Each row was made from one path, in order. Every step used is in the known rows, and no mark comes twice. Write each row's path.
Known rows:
D F: [  1   3   2  -1 -10   1   2   3  14   3   5   1 -13  -2  -3   6  -1   6
   7  -9 -11  -4  -4   1   1   7   1   3  -3 -16  -9   6  13   9  -3   4
  -3   3  -4  -5   1   2   1  -9   1   2  -5   5   4   0  -1   0   2   6
   4   1 -11   0]
H V C D F U: [-17  -9   1  -4  -2  -9 -15 -15  -5   2  -7  -7   0   3   1  11   7  -7
 -11  -4  26   5   6   4   4 -10  -5  -5   2 -20   9   5  -5 -13   0  -8
   1   1  11   9   2  -2   7  -2  22  -7   1   8  17  -4   1   1  -2 -11
  14  -6 -10  -2]
W F V H: [  2  23  -2  -1  -8  -6  -1   4   0  -4  -9   7  13  10   3  -7  -5  -5
  -1   2  -2  -2  -2   3  -7  -1  -7  -4   0   8   7  -4   5   8   9  -3
   6  -2  -5  17   1  -2  -9   3 -18  -5  14   7  -8  -1  11   2   3   5
  -3   5  -3  -2]
H V R: [ -2   2  -9   4   6 -13   3   3  -2   7   4   1 -12  -8   3   9   8  16
   0   8 -32   4   6   5   0   4   5   2  -2  -8   8   8 -21  -7  31   7
  -8   2 -10   3  -2   2   2   8   0  11   0   9 -18   4 -12  -1 -12   2
  -6  -5  -3  -2]
V H: [  9   6   0   3   2 -14  11  11   9  -1   4   5  -7  -1  -6   4   1   8
   8   0 -41  -9  -7  -3  -3   8  -2   8  -6  14  -3   2  -3   7  16  11
  -2   2  -8  16   0   2  -5  10 -13   4   2   0 -13   2   6   1   0   5
   0   0  -7   7]
R V F P: [  1   2  -3   3   7   8  -2  -2  -2  -4   0  -1 -10  -5   1   3 -16   4
   5   1  16  -1  -3 -12  15   9  12  10   3  -6   3  -7  12   3  -3  -4
  -1   5  -8 -25   5   0  -7   5  -5   0  -9   0 -21   3   4   3  -2   7
  -6  -4  10  -2]
V C D F: [ -4   5   5  -2  -5  -1 -13 -12   3  14  -1  -5 -10   1  -2  13   1  -4
   7 -11   9  -9   0   2   6   3   4   6   2 -25   2   8  -8   4 -10  -4
   1  -1   5  10   3  -3   5 -10  22  -2   0   3  16  -2  -7   7   1  -6
  19  -6   1   4]
Y V H: [  8   1  -1   4  -2 -17   0   3  -2 -12  -2   1  -2   0   0  -4   3   5
   1   9 -32   0 -12  -5  -9  12   1  -1  -6  24   3   1  -8   6  29  11
  -1   0  -4  20  -2   3  -5  11 -17   2  10   0  -9  -1   8   4  -1   6
 -10   2  -3   1]
V C: [  0   5  -2   4  14  -2  -6  -1   1   6  13   0  -9  -2  -3   6   2   7
   7   0 -19  -9  -2   2  -2   8   7  10   0   5  -6   1 -12   1   1  -4
   3   1  -6   4   2  -2  -3   4   5  11   1  -5   3  -1   1   0  -1   1
   3  -3  -7   4]
F U: [  0 -12   1   3   8   3  10  12   8   3   1   4  -4   0  -8  10   9  13
  -4  -4 -11   7  -2  -4   1  -3  -4  -1   0  11 -11 -12  17  -3   4   2
  -1   5   3  -7   2  -2   0   7   0   7 -12  -7 -10   3   5  -9   1   1
 -11   0 -18   5]
W F: [ -1  18   1   6  -4   7   1  16   9  14   5   4  -5   1   5   0  -2  13
   3  -5  -9   0  -1   2   1  -1   1   6   1 -12  -4  -3  12  17   7  -1
   3  -1  -3  -6  -1   1  -5 -11 -12   4  -4   0  -3   2  -1  -1   7   5
  -3   2 -13  -1]
C D F W: [  2  -3  13  -4  -8  10  12  -1  13  16  -8  -6  -9   4  -5   9   2   2
   1 -13  22   3   0  -9   8  -8   1   1   7 -27   1   4  16  22 -15   6
  -7   3   6   9   4   0  11 -14   1 -13 -10   0  -1   2   0  -3  -2  -7
  14  -7  16   3]
D F W: [  7  -6  10  -4  -3  12  12   5  18   3   0  -2  -6   1  -4   1   2   3
   2  -8   7   1  -1  -7  -3   0   2   3   4 -21  -9  -1  21  17  -7   5
  -4   4  -1   2   4   3   6 -10  -3  -5 -12  -1  -7   1   5  -5   0   1
   8  -4   5   2]
U F: [  5  -3  -3   4   3   3   8   9   9   4  13   5   1  -2   1  -3   0   8
   8  -2 -19  -2  -7   7   2   7  -1   1  -2  -6 -11   4  12  13   2   8
  -4  -1  -4  -6  -3   5  -4  -7  -3   8 -11  -5   0   4  -2  -1   5   0
  -1   1  -6   2]
Y V C U: [ -6 -18   5   1  -1  -6 -15  -2 -15 -11   6  -6   3  -5   0  -8   9   1
  -8   9 -10   4  -6  -5 -12  -4   4  -1  -3  36  -4  -6 -31 -20   2  -7
   5   0  12  -6  -3   0   1   8   5   2  11  -7  14  -5  -3  -1   0   0
 -11   2  -7   1]
W F P: [-10  11   4   7  -3  11   0  11   2  11   7  -2  -7   0   6  11  -4  19
   3  -4   2   1   2  -3  13   8   9   6   6 -13  -4 -15   8  31  -1  -9
   5   4  -6 -12   6   0 -12  -8 -18  -1  -5   7 -17   3   6  -3   5   3
  -9  -2 -11   2]
Y V C D F: [ -5   3   4  -2  -7  -4 -22 -20 -10   1  -3 -11  -7   1   2   5   4  -7
  -3  -2  20  -4  -4  -1   1   2   6   0   2 -15   8   8 -14  -1   4  -4
   4  -6  10  14   1  -2   5  -7  12  -7  10   8  21  -4  -4   9   1  -4
  11  -1   7  -5]
R V C D F U: [ -4 -12   5  -5  -6   7 -19 -18  -3  -4 -12  -1   2   5  -8   7   3 -11
  -4 -10  39   1   1  -6   7  -7  -3  -3   5 -19   9   0  11 -13  -1  -6
   1  -2  15  -1   5  -5   5   1  25 -10   0   1  14  -6   0   2  -1  -8
  13  -9   1  -1]
U F V C: [ -1   4  -7  -2  11   7  -5 -12 -10  -5  10   3  16   6   2  -9  -2 -10
   2   9  14  -4   3  11  -4   6   1  -3   0   7  -3   5  -5  -7 -12  -6
   7  -5  -4   8  -1  -4  -3   2   8   5   4  -4  14  -3   4   1   3  -4
   5   1   7  -2]
Y V R: [  7  -5  -7   6   9  -3   0   1 -10   1  -2   2 -10  -7   3   2   7  12
  -2   5 -27   6   1  -3  -4   8   5   2  -2   5   7   2 -21  -3  28   5
  -1  -1  -5   3  -1   1   2   7  -1   9   6   2 -11   0 -13   6  -9   5
 -14   0   8  -3]
C D: [ -1   6   2   6   2  -4   6   6   7  19   0  -3 -14   0  -4  14   3  13
   5  -3  -9   0  -4  -6  11   0   5   6   1  -3   4   3  -3   9   7  10
  -7   1   0   2   0  -3   2  -2   1   2  -2   0  -4   5  -5  -1  -2  -3
  -1  -3  -2   4]

Write each row's path:
[ -8   9   0  -6 -12   3  -2 -12   4   3 -12  -4  -4   5  -5   7  -3  -6
  -1  -5  22   4   6  -3   9  -8  -1  -5   2 -16   6   4   7   2 -11   2
  -3  -1   3   7  -1  -4   5  -6   8 -11   7   9  12   2  -3   1  -1  -2
   4   1   2  -5]	C D F V
[  1 -14   2  -6 -15 -13   7   4  -6 -18  -6   6  24   1  -1 -16  -1 -14
  -2   7 -10  -2  -3   2 -10  -4 -14 -13  -7  31  -4  -3  -4  -8  -5   0
  -2  -1   6  -1  -6   2  -4   6  -8  -7  10  -6   2  -1   6  -1   5  -3
  -4   7   0   5]	C U F V H
[  8 -10   3  -1   5  14  19  11   9  10   9   2   7   2   0  -7   3   6
   2  -1   5   2   0   0  -1   5   0  -1   3  -6  -9  -1  21  18  -9  10
  -5   2  -2   2   0   4   0  -7  -9   1 -16 -13  -7   3   7  -7   4  -5
   4  -2  14   2]	U F W
[ -4   7   0  -6   2   4 -15 -18   0 -11   2  -2   3   5  -3   2  -4 -14
   2  -1  17  -6   4   4  -5   2   2   2   0  -7  -2   6  -8  -9 -15  -9
   8  -2  -4  11   3  -5   2   1  12   0  12   9  14  -6   0   1  -1   3
   7   1   2  -3]	D F V C
[  9   7  -3   7   6   2  -7   1  -5  -3   0  -4  -6  -6   5  -6  -7  -2
  -2   1  -6   1  -7  -2  -2   3   6   1  -3   6   4   1   5  -2   7   2
   2  -2  -1  -9  -3   3   2   1 -10   2  -4  -3  -1   0  -4   6   3   7
  -4   5   6  -8]	Y V F
[ 11  -5  -3   3  10   6  -2   3   0  -9  -8   5   2  -3  -3  -4  -7  -4
  -7  -7  16   7  -2  -8   5  -5  -4   0   0   2   2  -7  28 -12   3   1
  -1   1   2 -23   2   1   1   6   4   1 -15  -8  -3  -1   1   1   2   3
  -3   0  -2  -5]	R V F U
[  5   3  -9   0  11   1   7  -5  -6   1  -4   5  -3  -1  -3   6   2   5
   0   6 -14   3   9   3  -1   0   1   0   0   7   7   0 -17  -8  10   2
  -2  -1 -10   4   0  -5   3  10   3  11   7   6 -11   1 -12  -1 -11   4
  -9   0   9   0]	F V R
[-12 -12   1  -3   4  -3  -8  -4 -10 -11   2  -4  11  -1  -4  -3   2  -7
  -5  10   9  -1   2  -2  -9 -11   0  -2  -1  35  -5  -5 -25 -23 -15 -11
   6   1   8  -7  -1  -6   1  11  11   3  13  -6  11  -3   0  -6  -1  -2
  -7   1  -5   3]	F V C U
[  3 -26  11  -3   2   7   5   4  -3   0   7  -1  17  -2   1 -14  10  -4
  -3   2  12  -4   1   0  -9 -11  -3  -2   1  13 -12 -10  -4  -3 -23  -6
   2  -1  14  -5  -1   2   2  -5   5  -1 -10 -19   8  -3   2  -6   5 -12
  10  -3  13   8]	V C U F W
[-13   8  -6   6   4  -5   0   4  -4  -1   8  -7  -9  -9   8   5  -9   6
  -2   5   5   3   2  -2  14   8   9   6   1  -5   4  -4  -1   6   3  -7
  -2   7  -9 -17   1   3  -3   3 -10  -3  -9   8 -21   5   6   0  -5   5
  -5  -2  -5  -3]	H V F P
[  1 -20  -2  -4  -4  -2   5   0 -11  -7  -4   7  15  -7   2  -9   6  -5
  -3   5  -6   4   8   8  -3 -12  -9 -13  -3  16  -1  -2 -15 -21  -9  -4
  -2  -4   7 -14  -5   0   2   1   4   2   3  -3   2  -1 -19   0  -3  -5
  -8   3   9   2]	C U F V R
[-1  2 -7 -1  3  8  7  1  4 -4  5  4  9  4  1 -8 -4 -3  0  8  8  5  2  6
 -2  5 -2 -4 -2  3 -5  3  9  1 -6  4 -1 -2 -5 -3 -4  0 -3 -2 -5  4  0 -3
  4  2  4 -3  4  0 -6  5  1 -4]	U F V
[  7   5  -4  -4   0  -6   8  -1  -2 -12  -1   7  16   5   1  -8  -6 -11
   2   5  -7  -4  -1   7  -5  10  -7  -7  -5  14   1   3   5   1   3   6
   0  -3  -7  20  -3   2  -7   8 -11   0   9   0  -3   1   8   2   3   0
   0   6   2   1]	U F V H
[  0  10   3  -7 -16 -14  -1 -15   3  -3 -17  -2   1   8  -4   5  -5 -13
   1  -6   8  -5   0  -3   6  -2  -8  -7  -2  -6  11   6  -3   3   3   3
  -2  -2   2  24   0  -3   4   2  -1 -16  14  13   5   0   5   7  -1  -1
  11   1   8   2]	C D F V H
[ -4  14  -7   6   6 -11  -3   4   1   2   5  -3  -9  -9   7  -2  -8  -1
  -2   2  -5   0   0   4   1   2   3   5  -3  -7   7   8   3  -3  11   2
  -3   2  -7 -10  -3   5   1  -1  -2   2  -8   2  -5   4  -2   3  -2   5
   1   2  -8  -8]	H V F
[ -1 -20   2   1  -9   0   8  14   4   1   8   3   4  -7   1  -7   3   5
   1  -1 -15  -1  -5   2  -1  -5  -6  -5  -5  13 -12  -4   3  -3  -8   4
  -5   0   9 -21  -7   4   0  -8  -3   3  -7 -14  10   2  -5  -5   7  -3
  -5   4 -10   6]	C U F
[ -8 -10   6  -9 -11  -1 -12 -13  -8 -15  -3  -4   9   1  -4  -6   2 -17
  -3   0  16  -3   4   0  -9 -11  -2  -4  -2  10  -6  -4 -13 -23 -24 -16
   5   0   9 -11   0  -4   5   1  15  -5  14   1  22  -6  -2  -2   1  -1
   3   2  -7   1]	D F V C U
[  2  14  -7   1   3   8  -3   0  -8   5  -8   8   5   3   5  -1  -2   2
  -1   1   0   4  10   6  -3  -8  -2  -1   3 -10  10   0  -6   1   6  -7
   4  -4  -6   1   2  -3  -2  -1  -4   1   6  10  -9   0 -12   2  -4   2
  -6   3   8  -4]	W F V R
[-4 20 -4 -1 -3  7 -3  8  1  4 -2  3  6  7  4 -5 -4  1 -3  3 11  6  4  2
 -3 -4  0 -1  3 -4  1 -3 11 10 -2 -4  4 -3 -4  1  1 -2 -5 -4 -9 -2  6  3
  0  2  4 -3  4  3 -8  4 -9 -7]	W F V
[ 13   3   5   3  14  11  15   8   5   8  -2  -1  -4  -4   0  -2  -6   1
   0  -4   9  -2   2  -6   4  -3   1   7   4  -7  -4  -5  20   8 -15   2
  -1   1  -1  -3   2   3   5  -4  -9  -2 -20  -8 -16   1   3   0   0   1
  10  -1  19   0]	V F W
